Each row was made from one small tree. The marks that hang from a mark follow it in brackets, in alphabetical order. Every link used is in the known rows. Write each row's tree.
Known rows
gubot[mupab]: [-5  4 -3 -9  4  0  2  3  0  2  3 -1 -7 -8 -2  3 -4  0  1 -2 -4  0  4  0
  3 -7 -3  0 -7 -5  3  7  3  3 -6  0 -1  2 -6 -4  5]
fita[zisi]: [ -1  -1  -4  -6   3   1   5   2 -11   2   3  -3  -1  -7   4  -3  -4 -14
  -2 -14  -3   4   4  -1   5  -2  -3  -5  -5  -3   1   5   2  -1  -6   4
  -6  -1  -2  -1   2]
zisi[galo gubot mupab]: [ -9  -2  -2 -12  10   1   0  -7  -1   7   6 -12   2  -7  -9  13  -2 -24
   4  -4  -1  -3   0  -8   2  -3  -4  12  -6   2  -5  -5  -4   9  -4  -4
  -7   1  -4  -3  -7]
kedaf[mebas[lile zisi[galo keva]]]: [ -8   0  -4   2   5  10   1  -3   4  12   5 -11   1  -5   4  -4  12 -18
   0 -17   1  -3  -5  -8   7   4 -15   9  -4  -2 -13   3   4 -34   0  -1
   3  -4  -4   0  11]
galo[zisi[kedaf keva mupab]]: [ -3  -5  -2 -17  -1  11  -9  -6  16   0   3 -17  -5 -11  -8   5  -8 -23
   8  -2  -2   0  -1   6   6  -1  -7 -19  -5   1  -3  -4  -1  14  -6  -6
  -3  -5   9  -2  -3]
mebas[lile zisi[galo gubot]]: [ -7  -3  -4   2   8   9   4  -8  -6  20   4 -11  13  -4  -1   0  14 -24
   6 -19  -7  -5  -7 -11   6   3 -10  23  -5  -1 -18   0  -1 -16  -3   0
   3   1 -11  -3  -6]
mebas[zisi[gubot]]: [ -7   3  -5  -2   1   5   2  -4  -4   8   3  -9   7  -6   3  -5   6 -18
  -1 -15  -8  -3  -2 -10   6   1  -9  11  -4  -7  -9   2   0  -7  -6   1
  -1   2  -8  -1  -7]
mebas[lile zisi[fita mupab]]: [ -7  -2   1  -2   2  14   0  -5   2   5   0 -10   5  -7   0 -12   6 -34
   5  -5  -9   6  -4  -1   8   7 -13   8  -1   0 -14  -1  -2 -26   0  -5
   0   2  -6  -2  -1]
galo[zisi[gubot keva]]: [ -6  -4  -4 -10   3  10  -1  -5   5   9   6 -15   4  -7  -2   7  -2 -17
   5 -13  -6  -6   0   1   3  -2  -8  -3  -5   0  -7  -3  -4   8  -6  -1
   0  -3   0   3  -2]
fita[zisi[keva mebas mupab]]: [ -1  -6  -6 -20   0   2  -8   1   5   2   4 -16  -7 -10   3   3  -9 -36
   0  -8   1   2   7   2   5   2  -9 -11  -6  -5   4   2   0  -5  -9  -2
  -7  -2   6   3   6]
lile[zisi[mupab]]: [ -4   0   0  -6   7   1  -1  -3   0  -7   2  -8  -6  -6  -2  -4  -8 -30
   1   1  -8   4   8 -13   4  -1  -2  -5  -5  -8   3  -3  -1   6  -7 -12
  -4   1  -2  -4  -9]
lile[mebas zisi[galo kedaf keva mupab]]: [ -5  -2  -5 -16   7   0  -6  -9  19  -2   1 -25 -16  -4  -6   9 -14 -41
   9  -1   5  -2   0 -22   9  -4  -3 -22 -10  -9   8  -7   0   8 -14  -9
  -2  -3   7  -3  -9]
gubot[mupab[zisi[fita[mebas]]]]: [ -6  -2  -2  -5   1   7   3   2   2  -4   4 -10  -8  -8   4   1  -7 -14
   3  -5  -3   0   5  -9   5 -10  -8 -11  -2  -4   3   9   5 -15  -9   3
  -6   2  -9   0   6]
galo[zisi[fita keva mebas[lile] mupab]]: [ -4 -10   0 -15   0  16  -9  -5  15   7   3 -20   3  -9  -5   0  -2 -37
  11  -5  -5   4   4   9   7   7 -15  -7  -4   5  -9  -7  -3 -15  -2  -6
   3  -3   1   5   8]
mupab[gubot[zisi]]: [  1  -5  -3   8   6  -2   2   2  -2   2  10  -1   2  -5   3  -5  -5 -16
   0  -9  -6   3   4  -7   3   5  -2  -9  -7  -9  -1   5   2  -7  -7   8
   0  -2  -7  -3  -4]
keva[zisi[fita gubot kedaf mupab]]: [ -6  -7  -4 -13   2   8   0  -8  12   0  -2 -20  -6 -10  -1   7  -9 -45
   0  -2  -3  -3   1   5   8   2  -5  -7  -6   6  -7  -2  -4  19  -6  -9
  -6   3  -3  -4 -13]
lile[mebas zisi[mupab]]: [ -2   4   0  -8   4  -4   1  -3   4  -9   1 -11 -11  -3  -5  -8 -15 -22
   1  -2  -4   5   9 -24   7  -2  -3 -16  -5 -12  10  -4  -3   3 -12 -10
  -1   1  -1  -1  -7]
fita[mebas zisi[keva mupab]]: [ -1  -8  -1 -16  -1   3   0   0   2   2   2 -16  -9 -10   2   1 -11 -32
  -1  -9  -1   1   5   1   5  -5  -6 -16  -4  -6   2   6   1 -16 -10  -3
 -12  -4   7   0   1]
galo[zisi[mebas mupab]]: [ -1  -1   0 -14  -5   3  -6  -1   4   0   5 -11   4  -9 -10  -5  -5 -18
   4  -5  -5   7   9  -1   6   1  -8  -9  -4  -2  -1  -3  -1   1  -6  -6
  -2  -1   1   0   2]
lile[mebas[zisi[gubot keva]]]: [ -6   4  -7  -7   0   5   1  -5   8   7   3 -18  -2  -4   2  -3  -2 -16
   0 -16  -2  -7  -3 -17   8   1 -12  -2  -5 -11  -2  -1  -1 -15 -13   2
   3   1  -1   4  -6]
lile[zisi[fita gubot keva mebas mupab]]: [ -9  -7  -6 -18   8   6 -10  -7  14   0   2 -27  -8  -6   4   9  -8 -60
   4  -1  -5  -3   9  -7   6   3 -12  -5  -7  -6   0  -8  -5  -1  -9 -10
  -4   1  -3   5  -7]
lile[zisi[fita galo kedaf[mebas] keva]]: [-11  -3  -7 -10  10   8  -1  -6  15  -4   1 -23 -16  -7   6   8  -5 -45
   1  -4   5  -3   1  -8   8  -2 -10 -17  -8   2   0  -3   3  -2  -2  -3
  -4  -3   0  -1   3]
mebas[lile[zisi]]: [ -3  -3  -1   3  10   5   1  -2  -6   5   2  -4   2  -4   5  -5   0 -15
   7 -10 -10   1   4 -10   4   2  -4   3  -5  -6  -5   1   1  -3  -3  -3
   4  -2  -7  -2  -5]
fita[mebas]: [ -2   0  -1  -4   0   0   3   2  -4   1   2  -7  -2  -8   2  -4  -8  -2
   2 -12  -4   3   5  -4   4  -4  -3  -9  -3  -3   1   6   4 -12  -6   6
  -5  -2  -2  -2   0]
fita[mebas[zisi[galo gubot]]]: [ -7   1  -4  -4   2   3   5  -6  -5  13   4 -17   6  -5   0   0   5 -29
   2 -21  -5  -3  -2 -17   7  -4  -7   9  -5  -6  -9   3   2 -23  -9   1
  -6   1  -7  -3 -10]
galo[zisi[mebas]]: [  0   0  -2  -8  -4   3  -3   0   0   2   6  -8   6  -7  -4  -7  -2 -10
   4 -13  -5   6   9  -1   6   1  -8 -10  -5  -1  -1   0   2   2  -5   1
   1  -2  -1   2   5]
mebas[lile[zisi[keva]]]: [ -5  -6  -3   0  11   8  -2  -3   0   6   2 -10  -2  -4   9   1  -1 -23
   9 -10  -8  -3   2  -6   5   2  -7  -1  -6  -8  -6   1   1  -6  -5  -3
   4  -4  -3   0  -2]
lile[zisi[kedaf]]: [ -3  -1  -5  -6   6   2  -2  -3   3  -3   1 -10  -6  -6   4  -1  -7 -18
   5  -5  -5   0   3  -7   6  -2  -3 -12  -8  -7   2   1   4  17  -6  -2
   0  -1  -1  -5 -10]
gubot[mupab zisi[mebas]]: [ -2   1  -6  -6  -2  -4  -9   3   7   4  10  -6  -6  -8   3   3  -3 -13
   1 -10  -2   3  13  -2   5   0  -6  -8  -9 -12   3   9   6   0 -11   0
   0   1  -8   1   5]
galo[zisi[gubot[mupab] keva]]: [ -7  -2  -5 -14   3  10  -1  -4   8  11   5 -13  -2  -8  -6  11  -1 -17
   5  -6  -5  -8   0   3   3  -7  -8  -1  -7  -5  -3   0  -3   7  -9  -5
   1  -1  -5   2   0]
gubot[zisi[mupab]]: [ -3  -1   1  -3  -1  -1  -7  -1   4  -2   9  -6  -2  -7   0  -4  -5 -14
   1  -5  -5   4   8  -5   4   3  -2  -9  -5  -7  -2   3   1   5  -8  -7
  -6  -1  -2  -2  -5]
gubot[mupab zisi[galo kedaf[mebas]]]: [ -6   1  -6  -6   1  -2  -3  -1  11   3   9  -9 -13  -9  -2   7   0 -14
  -2  -6   6  -2   5  -5   6  -4  -7 -11 -10  -4   0   7   8   8  -5  -3
  -4  -2  -7  -5   5]

Which tree is each row?
[ -6  -2  -7 -19   0   6  -7  -2  12  13   7 -17  -2  -9  -5  13  -2 -22
   4  -9  -4  -7   5   1   5  -4 -12  -3  -8  -6  -1   0  -1   3 -10  -3
   2   0  -4   4   4]
galo[zisi[gubot[mupab] keva mebas]]
[ -8  -6  -6  -6   9   8  -3  -3  11  11   5 -14  -6  -8   1  11   1  -6
   5 -11   6  -8  -6   4   6   2 -13  -3  -6   7  -9   0   3  -2   3   3
   2  -6   1  -2   8]
zisi[galo kedaf[mebas[lile]] keva]
[ -9  -2  -6  -7   9   5   9  -5   2  10   2 -15  -6  -7   0  17   0 -46
   0  -7  -2  -4   2  -3   7  -6  -1   5  -9   3  -4   2  -1   0  -9  -7
  -4   7 -14  -3  -3]
keva[zisi[fita galo gubot[mupab]]]
[ -7  -6  -6  -5   5   5  -4  -5   2   1   7 -11   1  -7   3  10  -4   1
   5  -8  -3 -10  -3  -8   3  -3 -11  -1  -3   0  -7   1   1  26  -7   4
  -2   0  -4  -3  -8]
mupab[zisi[gubot kedaf]]
[ -4   2  -5  -4   7  -3   6  -5   0   1   2 -13  -6  -1   0  -3  -9 -17
   0 -11  -5  -3   5 -24   5  -2  -5  -8  -7 -10   6  -4  -2   8 -12  -3
   3   1  -7   2 -11]
lile[mebas zisi[gubot]]
[ -4 -14  -4  -3   8  10   1  -1  14  -2   3 -20  -9  -8   8   7 -13 -31
   6  -5   1  -6  -4  -3   7  -3 -10 -24  -4  -2  -2   3   3 -13  -9  13
  -4  -5   0  -3   1]
mupab[gubot zisi[fita[mebas] kedaf keva]]
[ -6  -1  -2 -12   5   6  -1  -5  14  -9   0 -22 -15  -4   0  -2 -16 -44
   3   2  -1   3   6 -16   8  -1  -6 -22  -5  -8   9  -6  -4 -11 -11  -9
  -1   0   2   3  -2]
lile[mebas zisi[fita keva mupab]]
[  2  -6  -4  -4   7  -4   1  -1   3   4   5 -11  -2  -7  -6   5  -7 -50
  -3  -5   1   4   6  -9   6   5   0  -5  -8  -5   0   0   0  -9 -11  -3
  -4   0  -5  -6  -3]
keva[zisi[galo mebas mupab[gubot]]]
[ -7  -1  -6  -6   8   0   1  -4   5   0   2 -13 -10  -7   2  -1  -4 -16
  -4  -7  -2  -9   3 -11   5  -1 -13  -9  -7  -3  -1  -2   0  22  -2  -4
  -1  -2  -5  -2  -8]
lile[zisi[gubot kedaf[mebas]]]
[ -7  -6 -11 -23   7   0  -4  -2   1  17   7 -20  -7  -8   0  23  -1 -42
   1 -14   4  -8   3  -1   5  -6  -9   4 -12  -6   2   4   1  -5 -13  -1
  -4   1  -4   3   6]
fita[zisi[galo gubot[mupab] keva mebas]]
[ -5  -2  -3   1   3  13  -2  -2   2  12   2 -10   5  -6   8  -5   7 -16
   7 -15  -7  -2  -5   0   6   5 -11   6  -3  -7 -13   4   2 -25  -5   2
   4  -2  -1   0   3]
mebas[lile zisi[keva]]
[ -1  -6   1   3   6   3   3  -1  -6   7   0  -9   0  -5   6  -8  -3 -17
   7 -15 -10   1   6 -10   5  -1  -5  -3  -4  -8  -4   4   3 -14  -5  -1
   1  -3  -7  -2  -6]
fita[mebas[lile[zisi]]]
[ -6   4  -1  -5   2   3   0  -5  -2   2   4 -10   2  -6  -6  -5   4 -35
   3  -7  -3   6  -2 -15   7   0  -4   6  -4  -6  -6   1   1 -17  -7  -7
  -6   2  -3  -5  -4]
mebas[zisi[galo mupab]]
[  2  -6  -5 -14  -3   1   3   0  -3   4   0 -13  -7 -11   4  -2  -9 -16
   1 -16  -1   0   1   2   8  -5  -5 -19  -6  -2   3   9   5   3  -8   7
  -9  -4   3  -4  -2]
fita[mebas zisi[kedaf]]
[ -8  -6  -3   0  16   5   3  -8  -7  15   4 -12   6  -2   1   9   5 -29
   9 -15  -8  -5  -1 -15   3  -1  -5  17  -8  -2 -10  -3  -2   0  -3  -5
   3   0 -12  -2 -10]
mebas[lile[zisi[galo gubot]]]
[ -8  -6  -8 -13  10   4   3  -5  -4  13   7 -17   0  -6   4  16  -1 -35
   2 -18   1  -7  -3  -4   4  -4  -5   4  -8   0  -4   1  -1  -4  -8   0
  -7  -1  -2   2  -1]
fita[zisi[galo gubot keva]]
[-10  -2  -6  -8   6   7  -4  -3  12   6   8 -15 -10  -6   6  16  -1 -41
   7  -6   1   1   4  -1   6  -4  -3  -9 -10  -5  -2   5   3 -15 -10  -3
  -4   1  -5   1   5]
gubot[mupab zisi[fita galo keva]]
[ -6  -2  -5  -1   5   2  -6  -4   5   6  11 -12  -2  -5   8  10  -1 -26
   8 -14   0   0   3  -5   5  -1  -1  -7  -8  -6  -4   5   3  -9 -10   0
  -4  -3   0   0   0]
gubot[zisi[galo keva]]
[ -3   1  -4  -1  -3  -1  -4   0   9  -2   7  -7  -8  -9   5  -5  -4   0
  -4 -11   2  -1   6  -1   6   3 -10 -18  -6  -2  -2   5   5  13  -2   3
  -2  -4  -2  -1   3]
gubot[zisi[kedaf[mebas]]]
[ -3   0  -6  -3   2  -1   5  -2   5   0   3 -10  -9  -8   1   2  -3 -17
  -7 -12   6  -2   3  -4   8   0  -4 -11  -6   4  -2   4   5  10  -4  -1
  -5  -2  -3  -7   1]
keva[zisi[galo kedaf[mebas]]]
[ -3 -12  -4 -17   6   5  -8  -4   3  14   6 -18   0  -8   0  10   0 -42
   7 -14   2   0   1   0   6   3 -10   2  -7   0  -5   0   0 -15  -7  -3
  -4  -4   1   2   7]
fita[zisi[galo keva mebas[lile] mupab]]
[ -6 -10  -4 -20   5   3   1  -6   1  13   5 -23  -5  -8  -2  15  -6 -47
   1 -15   1  -6   0  -6   5  -6  -6  -3  -7  -2  -3   0  -2 -10 -11  -3
 -13  -3   2   1  -3]
fita[mebas zisi[galo gubot keva mupab]]
[ -3 -10  -6  -1  11   7  -3   0  10  -1   7 -10  -6  -7   6   9  -8 -16
   5  -2   1  -9  -6  -6   4   1  -9 -16  -5  -5  -3   3   2   5  -9  10
   0  -5   1  -5  -1]
mupab[gubot zisi[kedaf keva]]
[ -8  -5   0  -3  10   4   2  -5   1   5   3 -10  -3  -6  -3  -4   0 -20
  -4  -4  -6  -7   4 -12   3   4 -15   8  -4  -3  -8  -6  -5   5   1 -13
   1  -1 -10   0  -4]
kedaf[mebas[lile[zisi[gubot mupab]]]]
[  1  -6  -6 -22  -2   0  -7  -1   5   1   2 -15  -6 -11  -3   1  -9 -31
   0  -7   1   3   6   4   8   2  -9 -14  -7  -1   3   2   2  13  -7   0
  -8  -1   4  -2   0]
fita[zisi[kedaf mebas mupab]]
[ -6   2  -5 -15   0   2   0 -12  11   8   2 -22  -3  -5 -12   3  -2 -30
   3  -9   2  -3  -6 -21  10  -1  -9  -2  -7  -5  -3  -6  -2   4 -11  -5
  -1   3  -1  -4 -14]
lile[mebas[zisi[galo gubot kedaf mupab]]]
[ -4 -11  -4 -19   3   8 -15  -4  18   9   3 -19  -4 -11  -1  10  -5 -20
  11  -4   1  -4   0  10   6   7 -14  -5  -5   1  -6  -2   1   7  -3   1
   2  -5   6  -1   4]
zisi[kedaf keva mebas[lile] mupab]
[ -7  -5  -6 -20   4   2 -11  -4  11   7   6 -20  -3  -8  -2  13  -7 -27
   3  -5  -1  -6   4   1   4   3 -12   3  -5  -3  -1  -4  -3   5  -8  -3
  -3  -1   2   4  -1]
zisi[gubot keva mebas mupab]
[ -1  -2   0 -13  -3   8  -5  -5   8  -1   2 -12  -1 -10 -12  -2  -6 -18
   5  -1  -4   3   1   3   6   0  -5 -15  -4   2  -3  -3  -1  20  -3  -6
  -3  -3   3  -5  -7]
galo[zisi[kedaf mupab]]
[ -5  -5 -11 -21   4   1  -4   0   4  13   5 -17  -8  -9   5  16  -4 -32
  -2 -12   1  -9   6   4   5  -4 -12  -1 -10  -8   3   6   1   2 -12   1
  -3   1  -4   5   6]
fita[zisi[gubot[mupab] keva mebas]]
[ -5 -10  -3 -20   1   3   0  -3   2   9   2 -20  -6 -10   1   7 -10 -37
  -1 -12  -2  -6   3  -1   4  -5  -8  -8  -5  -4  -1   2  -3  -7 -11  -4
 -12  -3   2   3  -4]
fita[mebas zisi[gubot keva mupab]]
[ -8  -4  -8 -12   1   9  -9  -3  21   3   5 -17 -15 -10   8  12  -6 -32
   6  -2   0  -3   2   9   8  -2  -7 -20  -9  -5  -1   7   5   4  -9   0
  -2  -1  -1   0   3]
gubot[mupab zisi[fita kedaf keva]]
[ -9   1  -6 -14   3   5  -1 -10  13   9   4 -24  -3  -4  -7   4  -1 -36
   1 -10   2  -5  -5 -22   8  -1 -10   1  -5  -9  -2  -5  -4 -16 -14  -6
  -2   1   1   1  -7]
lile[mebas[zisi[galo gubot keva mupab]]]
[  1  -8  -2 -18  -3   1   0  -1   2   0   0 -15  -9 -12  -3  -2 -12 -26
   0  -9  -1   2   3   2   8  -5  -5 -20  -5  -2   2   5   3   5  -8   1
 -12  -4   5  -5  -5]
fita[mebas zisi[kedaf mupab]]
[ -3  -6   0  -8  -1   9  -3  -8   6  13   0 -18   2  -9  -6  -4   5 -31
  10 -13  -3   2  -6  -7   9   0  -9   1  -4  -2 -13   2   4 -19  -5  -2
  -4  -3   0  -8  -9]
fita[mebas[lile zisi[galo kedaf mupab]]]
[ -3  -2  -4   0   0  11  -2  -4   1  10   0  -9   6  -8   3  -8   6 -10
   7 -15  -6  -1  -6   1   9   6 -11   4  -4  -3 -14   4   4  -5  -2   4
   5  -2  -3  -5  -4]
mebas[lile zisi[kedaf]]
[ -3   0  -4  -6   6   3   3  -5  12   5   5 -17  -6  -3 -10  -3  -6 -43
   0  -3   3   1  -6 -22   8   2  -5 -11  -7 -13   2  -4  -2 -32 -13   1
   0  -1   1  -3  -3]
lile[mebas[zisi[galo keva mupab[gubot]]]]
[  0   2  -5  -7   3  -2   0  -4   7  -5   0 -13 -12  -3   0  -4 -13 -14
   5  -8  -1   1   3 -19   9  -2  -4 -23  -8  -9   9  -2   2  14 -11   0
   4  -1   1  -3 -10]
lile[mebas zisi[kedaf]]
[ -5  -4  -2   1   0   9   4  -4  -4  18   0 -12  10  -6   3  -7   9 -14
   4 -22 -10  -5  -3  -7   6   2 -13  12  -2  -6 -15   4   1 -23  -6   3
   1  -1  -9   0  -8]
fita[mebas[lile zisi[gubot]]]
